Known rows, with every step that occurs
gekip/vivon/mave/nabutu: [ 0.74  2.10  3.17 -1.19 -2.59 -0.27  1.30  2.71 -4.87 -3.22 -0.49  0.13
 -1.42 -0.04 -2.78  0.95 -3.65  4.14  0.87  0.50 -1.59]
gekip/vivon/mave/nabutu/gagig/zifete: [ 1.02  1.14  0.86  0.37 -2.86  0.19  2.22  2.63  0.27 -0.73 -1.30  0.27
  1.54 -0.98 -4.27  2.27 -3.64  1.77 -1.54  0.76 -1.82]
vivon/mave/nabutu/gagig: [ 1.76  2.21 -0.05  0.25 -1.15 -1.92 -2.03  1.33 -2.65 -4.47 -1.60  0.29
  0.90  1.58 -3.94  2.66 -1.22  4.51  3.97  0.57  0.65]
vivon/gagig/zifete/gekip/mave: [-1.45  4.99  3.14 -0.23  1.99  2.45 -2.83 -3.34  1.93  7.29  2.36  0.27
  1.35 -1.08  3.78 -2.00  1.35 -5.21 -2.50 -0.40  0.57]
vivon/mave/zifete/gekip: [-0.26  3.32 -2.12 -0.59  1.53  0.61 -2.00 -0.29 -2.57  7.01 -0.38 -0.03
  0.23  1.39  0.62  0.84  0.10  1.42 -1.87 -0.20  1.30]
zifete/vivon/mave/nabutu/gagig: [ 0.41  0.57 -3.10  0.38  0.34 -2.75  3.61 -0.30 -2.73 -5.45 -3.39 -2.21
 -0.51  1.36 -1.49  2.61 -1.16  3.23  4.68  0.97 -0.40]
gagig/zifete: [-0.05 -3.08 -2.67 -0.29 -1.36  1.46 -1.82  1.22  2.89 -0.56  3.06  1.56
  1.11 -0.81  0.79 -2.60  2.16  1.83 -4.20 -1.14  0.72]
mave/nabutu/vivon: [ 1.58 -4.99 -0.02  1.28 -2.35 -0.63 -0.68  0.44 -0.52 -6.27  0.10 -1.21
 -2.78 -0.10 -2.04  0.28 -0.94  1.92  3.66 -0.33  1.90]
mave/zifete/vivon/gagig: [ 0.40 -3.08 -2.85  0.96  2.09 -0.96 -0.79  0.82 -0.91  3.53  2.89 -1.43
  0.23 -0.44  5.99 -0.61 -0.88 -0.45 -2.22 -0.08 -0.98]
zifete/gekip/mave/nabutu: [-1.86  3.12  4.44 -1.45  0.38  1.20 -1.04 -2.50 -3.60  0.17 -1.15  0.70
 -2.34  0.05 -1.22  0.03  1.50 -1.63  4.36  0.13 -1.72]
gagig/zifete/gekip/vivon/mave/nabutu: [-1.14  3.55  0.80 -0.15 -2.10  2.34  1.77 -1.31 -0.98  6.33 -0.62 -1.14
 -1.40 -1.03 -3.21  1.03 -1.42 -1.68 -4.61 -0.38 -0.35]
gekip/vivon/mave/nabutu/gagig: [ 1.18  1.91  2.19 -0.23 -2.42 -1.49  1.59  2.89 -3.39 -4.94 -2.57  1.03
  0.19  0.45 -3.37  2.64 -3.92  3.44  1.99  0.86 -1.84]
mave/nabutu: [ 1.16 -1.90  1.12 -0.28 -2.95 -0.48 -4.06  1.05 -3.45 -5.57  2.23  0.76
 -2.52  0.30 -2.34 -0.45  0.24  3.95  1.68 -0.57 -0.45]
mave/nabutu/gagig/zifete/vivon: [ 0.38 -4.42 -3.66  1.70 -2.33 -0.88  1.59 -0.22  2.42 -3.11 -0.15 -1.31
 -0.08 -0.63 -2.14  1.29  0.32 -0.22  0.26  0.07 -1.24]
gekip/mave/zifete/vivon: [-1.11 -4.19 -1.06 -0.89  2.67  0.38  3.88  2.04  0.47  1.33 -0.45  0.00
  0.86 -1.71  3.82 -1.82 -0.12 -0.17  2.82  0.95 -4.28]
mave/nabutu/gagig: [ 1.60 -1.68  0.16  0.74 -2.79 -2.13 -2.95  1.35 -1.20 -7.56 -0.30  1.87
 -0.12  0.67 -2.97  1.60 -0.08  3.19  3.44 -0.06 -0.57]
gagig/zifete/gekip: [-1.54  0.92 -2.69 -0.51 -0.52  1.65 -1.29 -2.39  2.02  4.22  0.78  1.84
 -0.57  0.05  0.53 -1.60  2.91 -1.86 -4.64 -1.56  1.70]
nabutu/vivon/gagig/zifete/gekip/mave: [-0.94  0.53  1.88  1.20  2.95  1.70  0.77 -3.68  4.91  5.01 -0.12 -1.49
  0.93 -0.97  3.52 -1.18 -0.36 -6.22  0.27  0.00  2.86]
mave/nabutu/gagig/zifete: [ 1.31 -3.01 -1.18  1.65 -3.18  0.03 -2.39  0.96  2.52 -2.19  1.19  0.69
  1.06 -0.59 -3.73  1.23  0.56  0.95 -0.49 -0.32 -0.63]
zifete/gekip/mave: [-2.19  3.49  2.48 -2.49  1.86  0.85  0.14 -2.25 -1.95 -0.54 -1.51  2.81
 -1.32  0.59  1.59 -1.27  2.31 -1.28  3.49 -0.05 -0.85]
nabutu/zifete/gekip: [-0.19  3.74  1.86 -2.11  0.93 -1.79 -2.12 -0.52 -4.55 -0.37 -0.35  1.24
 -1.98  3.19 -1.16  0.19  2.84  0.36 -2.17 -0.53  1.67]
gagig/zifete/gekip/mave: [-2.33  1.53  0.50 -1.21  1.23  3.00  0.41 -2.42  2.81  5.12  0.03  1.85
  0.88 -1.12  0.82 -2.22  2.66 -3.08 -1.47 -0.48 -0.50]
gagig/zifete/vivon/mave/nabutu: [-0.70 -0.78 -3.96  0.45 -0.91  1.36  3.40 -0.75  0.47  2.40  0.37 -3.65
 -0.35 -0.74 -1.60 -0.10 -0.25  1.35 -2.16  0.14 -0.23]

Rows
[-0.35  0.52 -1.68 -0.31  1.90 -2.06  0.48 -0.93 -2.42 -3.72  0.99 -1.09
 -1.47  0.87  5.84 -1.17  0.27  0.67  1.02 -0.33  0.64]
zifete/vivon/gagig
[ 0.31 -3.49  3.59  0.06 -0.29  0.58  1.40  0.52  0.67 -5.50 -1.43 -0.88
 -1.28 -1.33 -1.53 -0.67 -1.35  0.30  7.23  0.71 -0.98]
gekip/mave/nabutu/vivon
[-1.11 -4.27 -5.69  0.10  0.08  0.62  3.53  0.06  2.58 -0.28  0.73 -0.46
 -0.05 -0.97  2.39 -2.20  1.99  0.47 -3.32 -0.67 -0.12]
gagig/zifete/vivon
[-0.82 -2.81  0.21  0.55  0.03  0.66  3.81 -0.17  2.93 -1.87 -1.34 -0.74
  1.36 -1.97 -1.39  0.39  0.06 -1.39  4.28  1.24 -4.11]
gekip/mave/nabutu/gagig/zifete/vivon
[-0.30 -0.91 -2.25 -0.24  0.58  0.26 -3.34 -0.22 -1.05  5.64  0.58  1.53
 -1.00  0.61  2.19 -0.26  1.45 -0.40 -2.51 -0.93  0.14]
mave/zifete/gekip
[-0.01 -0.94 -6.30  0.66  1.12 -1.36  4.38  0.50  3.89 -1.27 -2.78  0.08
  3.19  0.59  0.17  1.07  0.37  1.29 -0.23  0.49  0.88]
nabutu/gagig/zifete/vivon/mave
[ 0.11 -2.12  2.43  0.34 -1.25  1.35  0.01  1.25  3.38 -1.76 -0.06  1.20
  2.46 -1.97 -2.84  0.14  0.14 -0.46  3.65  0.80 -3.26]
gekip/mave/nabutu/gagig/zifete
[-0.03  0.21 -3.57  0.61 -0.32 -0.35 -0.45 -1.18  4.12  0.61 -1.47  2.71
  1.91  0.58 -0.07  0.61  2.54 -1.90 -1.60 -0.76  1.64]
nabutu/gagig/zifete/gekip
[ 0.74  1.26  3.00  0.33  0.17 -2.32 -1.46 -0.39 -5.50 -1.81  2.94 -4.09
 -2.98  1.22 -1.19  1.19 -0.53  0.37 -0.79  0.60 -0.84]
mave/nabutu/zifete/vivon/gagig
[-0.54  3.67 -1.74  0.15 -0.04 -0.39  3.20  0.03  2.49  2.70 -3.85  2.51
  2.22  0.39 -1.09  1.89 -0.50 -1.80 -2.51 -0.03  0.45]
nabutu/gagig/zifete/gekip/vivon/mave
[-0.71  4.04  0.50  0.43  0.75  1.21 -4.36 -3.06  0.92  7.01  3.65  0.38
  0.43  0.27  3.62 -1.27  1.38 -3.87 -5.10 -1.36  2.58]
vivon/gagig/zifete/gekip
[ 0.35  1.59  1.30 -0.60  2.95 -3.44  0.35  0.31 -3.90 -2.04  1.37 -1.96
 -1.11  2.17  2.55  0.03  0.76  0.11 -1.64  0.53  0.70]
nabutu/zifete/vivon/gagig
[ 1.62 -2.93  1.05  2.77 -1.57  0.64 -2.92 -1.13  2.94  0.46  3.02 -3.30
 -0.90 -1.19 -0.55  0.06 -1.88 -2.11 -0.98 -0.48  2.78]
mave/nabutu/vivon/gagig/zifete
[ 1.57 -1.81  0.38  1.23  1.24 -1.95 -1.81 -0.05  1.29 -4.40  1.19 -0.43
 -0.21  0.78  4.65 -0.71 -1.03  0.06  1.96 -0.37  4.33]
nabutu/vivon/gagig
[-0.34  1.86  1.73  0.18  0.98  0.11 -2.00  0.20 -2.44  7.85  1.14  0.99
 -0.70 -0.27  4.24  0.23 -1.61 -3.27 -4.32 -0.41 -1.12]
mave/zifete/gekip/vivon/gagig
[ 0.93 -2.89 -3.54  0.76 -0.94 -0.89 -0.65  1.83  5.21 -3.09  0.08  3.29
  3.54 -0.10 -0.10 -0.38  1.49  1.21 -1.43 -0.56  0.66]
nabutu/gagig/zifete
[-0.49  0.32 -1.88  0.32 -1.00 -0.31  1.97  0.20  2.93  0.79 -2.67  3.69
  1.47  0.10 -0.06  0.86  0.51 -3.01 -2.65 -0.48 -0.15]
nabutu/gagig/zifete/gekip/vivon
[-0.31  1.94  6.52 -0.65  2.24 -0.60  0.53 -0.29 -4.11 -0.71  1.32 -3.23
 -1.16  0.01 -0.46  0.07 -0.92 -1.59  3.07  1.67 -3.64]
gekip/mave/nabutu/zifete/vivon/gagig
[-0.31 -3.17  1.52 -1.14  1.68  1.42 -0.86  3.16  0.97  1.78  1.32  1.90
  2.02 -1.44  2.32 -2.05  0.25  0.98  2.11  0.52 -3.45]
gekip/mave/zifete
[-0.62 -0.47 -0.14 -0.52 -0.26  0.56  0.11  1.43 -1.94  5.40 -0.68  2.38
 -1.47 -0.17  2.00  0.11 -0.78 -1.55 -3.65 -0.69 -1.73]
mave/zifete/gekip/vivon
[ 0.25  2.56  1.54 -2.18 -0.86 -0.63  2.49  3.36 -3.52 -3.82 -1.49  1.79
 -0.24  0.55 -0.01 -0.14 -2.55  4.41 -0.04  0.31 -0.70]
gekip/vivon/mave
[-1.11  4.60  4.69 -2.75  2.53 -0.62  0.05 -0.48 -3.48  0.68 -1.34  1.29
 -1.03  2.11 -0.96 -0.11  2.50 -0.86  0.79  0.50 -0.65]
nabutu/zifete/gekip/mave
[ 1.54 -0.28  3.35 -0.67 -2.20 -1.22 -3.51  1.85 -4.89 -4.04  2.61 -0.66
 -2.19  1.38 -4.69  0.73  0.65  3.45 -0.81 -0.05 -0.76]
mave/nabutu/zifete
[-1.10 -0.74 -5.50 -0.45  0.73  0.78  4.66 -0.27  1.93  1.43 -0.23 -2.40
  1.27 -0.26  1.10 -1.24  0.63  1.60 -2.65 -0.04  1.04]
gagig/zifete/vivon/mave
[ 1.58 -3.33 -3.31  1.00  1.27 -0.57  1.17  2.12  2.05  1.43 -1.25 -1.62
  1.50  0.51  0.64  0.52 -2.33  2.33  1.15  0.40  2.98]
nabutu/vivon/mave/zifete
[-0.84  3.44  5.62  0.54  1.66  0.63 -0.93 -4.46 -1.49  1.64 -1.21 -1.56
 -2.34 -0.18  0.76  0.49 -0.65 -5.28  4.97  0.31  0.59]
zifete/gekip/mave/nabutu/vivon/gagig
[ 0.53  0.88  0.33  0.61  0.01  1.00 -4.79 -0.47  2.00  2.64  5.45 -0.07
  1.81 -0.63  3.62 -2.28  0.65 -0.56 -5.11 -0.96  1.86]
vivon/gagig/zifete
[-1.27 -1.27  1.24  0.79 -0.11  3.27  2.13 -3.39  4.25  4.52 -1.37 -1.56
 -0.74 -1.89 -1.75 -0.69  0.48 -5.24  0.99 -0.17  0.32]
gagig/zifete/gekip/mave/nabutu/vivon
[ 1.30  0.91 -1.18  1.00 -1.92  0.01 -1.36  0.91  1.06 -0.22 -0.42 -0.69
  2.31  0.40 -4.33  2.09 -0.91  2.79  0.11  0.50  0.72]
vivon/mave/nabutu/gagig/zifete
[ 1.17 -1.17 -2.17 -0.07  0.96 -1.29  1.58  1.02  0.81 -4.75 -2.61 -0.74
  0.24  1.63  0.34  0.08 -1.49  3.87  3.64  0.24  4.51]
nabutu/vivon/mave
